Each row comes from the steps of one path. Every step used is in the known rows, and no mark comes twice. Write the path behind each row, first mark first.
(in the rows, 128 means zero)
Known rows:
golak > kulu > dule > bolugim: [130 119 129  59 132 131 123 176 142 153 117 160 101 139 154 127]
bolugim > golak > kulu > dule > tibat: [134 103 133  73 168  62 158 164 163 137 138 180 108 140  83 161]
tibat > golak > tilid > riso > kulu > dule > bolugim: [124 146 131 117 124 210  97  98  91 148 126 139 166 133 129 100]
tilid > riso > kulu: [136 117 130 166  86 152  92 107 116 104 117  62 124 124 174 100]
riso > kulu > dule: [142  80 128 137  94 118 103 153 124 111  75 104 102 113 138 118]
tibat > golak > tilid > riso: [135 169 122 165 173 154 126  88 132 124 147 131 172 129 169 118]
golak > tilid > riso > kulu: [130 124 128 193 116 150  87  84 110 129 100  84 111 122 161 130]
tibat > golak > kulu: [148 136 136 177 127 104 145 173 176 134 184 122 141 138 193 135]
bolugim > golak > kulu > dule: [136 115 124 128 156  77 141 187 113 169 124 178 107 119 132 147]
riso > kulu > dule > bolugim: [119  91 129 101  63 142 109 154 119 122 103  96 103 129 123 103]
kulu > golak: [130 146 125 168 128 123 155 150 132 109 104 102 129 102 159 121]
dule > bolugim > golak > tilid > riso > kulu: [ 93 136 126 191  83 142 122  96  73 160 169  91 121 139 121 117]
bolugim > golak > tilid > riso > kulu: [114 127 125 223 107 119 112  93  76 149 137  93 120 121 130 131]
kulu > dule > tibat > golak > tilid: [139 123 128  79 195 113 155 115 187 102 121 174 148 141  85 150]
bolugim > golak > kulu > riso: [124 137 114 127  92  70 147 176  82 162 193 130 104 120 125 144]
dule > kulu > golak > tilid > riso: [109 177 129 173 149 153 127  83 123 129  68 154 141  98 126 141]
golak > tilid: [126 119 121 172 146  82 135 122 156 120 105 109  94 125 156 145]
riso > kulu > dule > tibat > golak > tilid: [139  99 139 128 138 121 131 112 170 111 123 135 135 140  84 148]
riso > kulu > golak > tilid: [125 126 134 242 101 133 127 128 108 143  85  86 101  98 143 147]

Which path is each row?
[141 151 127  50 221 169 127  72 155 101 116 187 176 139  97 129]
kulu > dule > tibat > golak > tilid > riso
[139 134 115  99 103 101 121 164 112 137 156 116  99 122 153 146]
golak > kulu > riso
[127 181 124 162 186 177 122  85  97 136  78 138 143 100 158 127]
kulu > golak > tilid > riso
[145 136 129 156 151 188  87  95  91 139 100 145 164 115 137 115]
tibat > golak > tilid > riso > kulu > dule
[129 147 119 143 175 141 108  80 126 119 100 124 123 125 169 128]
golak > tilid > riso
[136 106 134  81 164 159  86  71 140 109  67 139 115 133  88 140]
golak > tilid > riso > kulu > dule > tibat
[133 148 134 183  95 193 103 113  86 118  97  77 144  98 158 101]
tilid > riso > kulu > golak
[106 131 130 152  89  77 166 182 134 162 201 121 104 153 148 133]
dule > bolugim > golak > kulu
[159 132 135 117 165 125 130 180 152 147 135 174 148 125 165 131]
tibat > golak > kulu > dule
[117 124 125  95 124 194  80  93  84 145  83 132 116 129 124 111]
golak > tilid > riso > kulu > dule > bolugim
[144 127 144 121 141  88 162 152 223 107 198 122 141 161 145 150]
dule > tibat > golak > kulu
[145 153 121 122 102 119 134 169 119 140 202 126 145 127 159 135]
tibat > golak > kulu > riso
[114 144 133 171  88  98 161 144 155 101  87 119 130 102 125 133]
dule > kulu > golak
[147 119 138  75 131 178 107  97 146  86 133 128 180 137  98 101]
tilid > riso > kulu > dule > tibat > golak
[150 101 138  42 179  95 130 155 198 116 100 170  98 146 115 158]
golak > kulu > dule > tibat
[119 111 130 106 158 126 114  79 104 129 104 150 123 132  62 142]
bolugim > golak > tilid > riso > kulu > dule > tibat
[134 123 134 114 127  92 176 132 212  69 187 101 157 156 123 125]
dule > tibat > golak
[101 154 112  77 170 153 131 100  64 160 119 182 139 129 103 112]
kulu > dule > bolugim > golak > tilid > riso
[108 124 122 103  83 168 110 126  58 143 135 120 139 128 102  86]
tilid > riso > kulu > dule > bolugim > golak
[138  99 125  35 162  96 142 135 186  75  90 143 114 139  93 131]
kulu > dule > tibat
[100 100 123 156  90 109 136 139  81 167 124 132  98 125  85 131]
riso > kulu > dule > bolugim > golak > tilid
[102 147 115  93  66  94 157 176  76 167 219 124 108 140 113 131]
dule > bolugim > golak > kulu > riso
[ 95 130 120 146  77  79 179 161 123 124 189  96 119 144 127 108]
dule > bolugim > golak
[144  92 140 106 107 127 138 138 176  85 138 114 150 139  92 122]
riso > kulu > dule > tibat > golak
